Known rows, with every step that occurs
C, Q, M, B, J: [-40  37  -3  31 -26  42  66  -7  -1   4  14  21  14  41   7   9   9 -24
  49   3   9  27  -1  34 -11  21  11  13  23   9 -41  57   1]
E, V, C, S: [-34   0 -27  14  23  10  -8 -83  11  29  -3   1 -24  13  53 -83  -1 -11
  10  -8   9  12   4  37 -23 -15  38   1  47 -21  47 -37  20]
V, E: [ -7  -6   6 -64   4 -27 -32  24 -11  -6   2 -15  34   2   8   3  -1  16
   8 -15  29 -43   0  15 -21  24 -19   6 -17  -5  60  20 -12]
C, V, E: [ 11  -4   9 -62 -24 -16 -39  26 -21 -22  -2 -11  18  13   3 -27   9  19
  31 -41  40 -41  -2  21   0  27   5   8   8  22  47  14 -11]
H, S, C, Q, M, G: [ 18  40  -1  80 -82  18  39 -36 -29  -2  13 -13  25  25  29 -62   8  50
  40   7  25   3  72  10  39  49 -13 -49   8 -38 -15  36  10]
R, G, M, Q, C, V: [ -2  48 -12  43 -79   7  28 -13 -24 -47 -17  26   3 -23  14 -51  11  42
  29 -13  17   7  -5  10  18  31  36 -17  56  45 -10 -33   9]
M, Q: [  5  21   5  61  -3  10 -10   1  27 -23  -3  37  -9 -29  24  11  -6  28
  10  46 -36  19  -5 -11 -16  33  -4 -21 -15 -11   2 -16  -4]
S, C, Q: [ -6  20 -24 -12 -37  33  26 -16 -32   6   8 -42 -12  43  14 -30   8 -12
   8 -38 -25   3  19 -10   6  66 -23 -10 -23  32  -5  40  16]
R, G: [  8  -2 -12  10 -28 -17  24  21   1  13 -32   8  69   9  13 -32  17  10
   9  11   0 -48   4  16  11  15  -9 -19  32   4   4 -14 -25]
G, M, Q, C, V: [ -5  48  -8  39 -69  11  21 -20 -23 -52  -5  26 -23 -25  10 -39   4  38
  26 -16  18  23  -7   4  15  25  38 -10  46  44 -12 -27  19]
M, G, R: [ 11  -8  12  57 -55 -52 -29  -9 -13  31  27  -4   6 -31  35 -22  23  38
  14  13  -9 -12  -4 -24  52  21  25 -14  16 -30  -7  14  10]
H, S, C, V: [ 17  22  -2 -13 -56  19 -24 -31 -20 -18   0 -10 -11  27 -18 -39  15  12
  47 -66  27  20  46   5  19   5  61 -15  -7  27 -14  -1  27]
J, B, M: [  0  43   2 -33  27  61  52  22  30   4 -22  40 -15  -3  10   9 -25 -32
 -15 -19   7   6 -22  24 -43   2 -17 -17  27  11  -7  11 -17]
L, H, S, C: [-12  26  -6 -18 -21  -1 -18 -32   3   9   6 -22  21  27 -18  -1  30  22
  29 -21  -5  38  75  -7 -17  -8  42 -26 -62   3   7  19  29]
J, B, M, Q, C, V: [ -7  52 -10  38 -54  26  38   2   2 -54  -9  44 -22 -11   6 -32 -10  20
  18 -21  24  25  -8  14  -4  38  21 -15  61  47 -14 -18   6]
C, Q, M, G, N: [ -2  26  -2  30 -22  35  16  -6 -34 -23  25  -3  -2 -13  44 -29   4  26
 -17   2  14 -27  26 -10  23  18  16 -24  18  37 -20 -16   7]
Q, C: [-42  35 -18  23 -38 -22  42 -12 -11 -30   8  13  11 -17  -5   3 -16  20
 -21   2  27  18   7   1 -16  23  -3  -7  30  18   8  -6  21]
S, C, Q, M: [-10  64  -6   2 -57  29  77 -20 -44 -30 -10 -31  -9  35  22 -34 -17  -2
  40  18  -9  15  57 -10  22  44 -13 -19 -13  15 -15  43   7]
J, B: [-29 -10 -14 -11  37   5  40  16 -10 -11   3 -15  22   6  -5  11 -15  -9
  -6  -1  15   1 -19   1 -11  21 -12  -2  35   5  -7  -7 -27]
S, C, Q, M, B: [-32  63 -30  58 -41  19  97  12 -20 -24  28  -7  16  43  18   3 -26  23
  31 -22  12  21  42 -24  22  60   0  -8   4  26 -20  24  28]
R, G, M, Q: [  7  40  -2  46 -20  17  12 -18  -4 -12 -27  25  19 -57  44 -10   6  49
  23  44 -39  -3 -18  -4  -3  22  11 -32  -4  -6   2 -34 -12]
C, Q, M: [-10  50   9  12 -51  21  76   3 -34 -30 -19 -18  -7  27  33 -41 -19   1
  32  30 -11   9  40   1  33  37 -16 -11  13   8  -9  33 -11]
M, Q, C, V: [ -4  40  -7  49 -69   6  17  -7  -9 -53  -1  33 -19 -11   3 -37   2  31
  23 -14  20  24   2   5  11  35  30  -9  48  44 -11 -21  16]
H, L: [ -1 -22  40   1  -1 -11  -2  18   6   0 -12   7  -5 -26  -9   9  18  11
 -15 -21   3 -22 -28 -23  10  -5  40   9  50  56  14 -24  17]
L, H, S, C, V, E: [  4   8   6 -67 -35 -16 -46  13 -17 -17   1 -21  30  29  -5 -31  31  31
  48 -47  35 -22  36  18  -8  20  26  -3 -26  28  50  24   3]
V, C: [-51  20  -2 -14   1 -23 -17 -62  23  -1 -25   1 -22  -3  18 -16  24 -14
   0  19 -61  33  -6  41  -9   7  13   4   7   7  35 -11  21]
E, V, C, Q, M, B: [-38  58 -30  58 -30   8  90   0 -23 -19  21  -1   4  28  31  -4 -16  21
  25 -16  17  32  29  -5   9  62   8   0  44  17  -1  22  24]
H, S, C, Q, M, B: [-38  61 -20  54 -44  12  84  12 -16 -20  24  -5  26  44  21  -3 -29  33
  33 -31  16  28  58 -16  25  53  17 -15   0  12 -10  20  26]
V, C, Q, M: [-34  58   8   6 -51   9  65 -28 -24 -31 -31 -17 -18  25  42 -50  -9  -5
  31  39 -42  24  38  21  30  40  -9 -10  14  12   9  27  -1]

Rows
[ 30  28  -5  59 -18  47  34  -5  18  19   8  33  11  -2  18 -27   5  19
  -2 -11  30  -9  -1  24  -9  27 -30 -43  40 -28 -19  19  -4]
J, B, M, G
[ 19  39 -11  84 -67  12  44 -47 -35   1   9 -10   4   9  41 -63  21  38
  32  23  27   9  42  21  22  59 -19 -34  54 -35  -8  38   7]
E, V, C, Q, M, G
[ 22  45  -9  84 -75  24  51 -34 -34  -5  16 -17  16  24  27 -55  10  41
  37  16  17  -2  55   1  37  56 -28 -43  13 -26 -25  40  11]
S, C, Q, M, G
[-39  71 -15  48 -26  12  61  -1  22 -45  -5  57  -2 -40  18  15 -33  23
 -21  22   9  35  -8   4 -47  46 -15 -29  31  17   7 -11  10]
J, B, M, Q, C
[-38  61 -21  54 -52 -13  50 -25 -15 -39 -12  31  23 -56  26  -5 -10  54
  -7  30   3  17  -6  -2 -19  38   4 -28  26  14   9 -30  12]
R, G, M, Q, C
[-12  35  -1 -41 -30  -3   1  28  -9 -45  -6  19  18  -6  14 -20 -10  26
  20 -31  48 -24  -9  26 -29  51  -5  -8  29  31  49  11  -9]
J, B, M, Q, C, V, E
[-10  21   0 -28 -42 -24 -21  19 -18 -44   1   7  20  -5  10 -22   0  38
  26 -24  43 -26   0  19 -13  49   2  -1  16  27  52   7  -2]
M, Q, C, V, E
[-41  47 -13  26 -29  47  68 -22  -6   5  19  12  12  47   0  14  14 -27
  53  -5  12  32   9  25 -18  27  13   7   7  15 -46  63  15]
S, C, Q, M, B, J
[-44  25 -25  74 -11  12  28 -38  23 -10  10  31   5   3  50 -71 -37  26
   0  14  11   4   9   8 -11   4  14 -21  25  -7  28 -53  14]
M, Q, C, S
[-34  53 -21  65 -35  15  96  28 -15 -23  23   2  19  39  28  -5 -29  25
  26 -14  11  16  30 -16  29  54  -3  -4  23  21 -14  18  15]
C, Q, M, B
[-10  14   0 -48 -42 -29 -17  19 -27 -36   2  -6  24   5   3 -26   2  29
  21 -40  54 -31   2  22  -7  38   5   6  22  30  51  13  -1]
Q, C, V, E
[-29  53 -17  65 -22   4  85  21  -5 -26  25  14  23  22  11  17 -30  29
  27  -5  24  19  34 -20  18  28  10  -5  15  11 -17   5  20]
Q, M, B
[  4  52   5  38  16  52  28  16  48 -21 -18  64 -20 -33  32  17 -26   7
   1  31 -26  23 -19   6 -47  34 -17 -32   2   0  -3  -7 -14]
J, B, M, Q
[  8  16  18  63 -82 -44   8  -8 -31  18  17 -12   3 -18  52 -42  14  38
  30  27 -13  -8  16 -22  69  39  18 -20  22 -26 -10  30   4]
C, Q, M, G, R
[ 22  17  20  44 -56 -23 -15  -2   5  37  15  22  -8 -34  43 -22  17  24
   8   2  -9  -9  -7 -13  35  13  22 -22  18 -25  -7  22  11]
B, M, G, R
[ 26  34   2  91 -58   8  39 -26 -17  -7  13   4  23   3  21 -42   7  48
  34  34  30  -2  45   7  35  23 -15 -39  25 -41 -23  20   3]
Q, M, G
[ 44  33   0  64 -34  46  15 -13  24  24   7  40   0  -5  21 -33  12  23
   1 -10  23  -9   9  24  -4  17 -25 -42  24 -31 -15  23   8]
B, M, G
[-52   2 -15  16  17   7  -7 -72  34  21 -12   5 -15  27  55 -91  -5 -11
  10   5 -32   5   3  41   2 -24  27  -4  17  -9  46 -50  17]
V, C, S
[  2  24  -8 -24 -25  10  28 -26 -45  14 -34 -14  40 -38  28 -30  20  28
  16  -3  -5 -32 -19   9  18 -15  23 -16  16   4   2 -28 -11]
R, G, M
[  4  23   7  54 -77 -48   3 -35 -39  24  15 -16 -12 -29  58 -42  26  33
  29  25  -5   6  16 -11  49  45  29 -16  46 -31   3  33  13]
E, V, C, Q, M, G, R
[  3  56  -4  41 -67  26  25  -4   4 -50 -10  48 -30 -12   8 -35  -3  23
  19 -20  18  24  -2  12  -1  32  25 -15  47  48 -11 -16  17]
B, M, Q, C, V
[-34  24 -11  14 -13  35  43 -20  -5  26   7  23  38   9   5  12  30 -12
  39 -13  13   8 -31  37 -19  -3  30  10  26   8 -36  29   1]
R, G, M, B, J
[  2  40   5  42  -7  26   0 -28  -5 -19 -12  23 -15 -62  38   5  -1  44
  18  39 -37  20 -19 -13 -10  14  15 -24 -20  -7   1 -28   1]
G, M, Q
[-42  33 -29  67 -23  15  41 -43   8  -5  -5  26  26  -9  62 -86 -29  37
   8  14  11 -12   3  13  -3  -1  21 -28  33  -5  28 -64   7]
R, G, M, Q, C, S
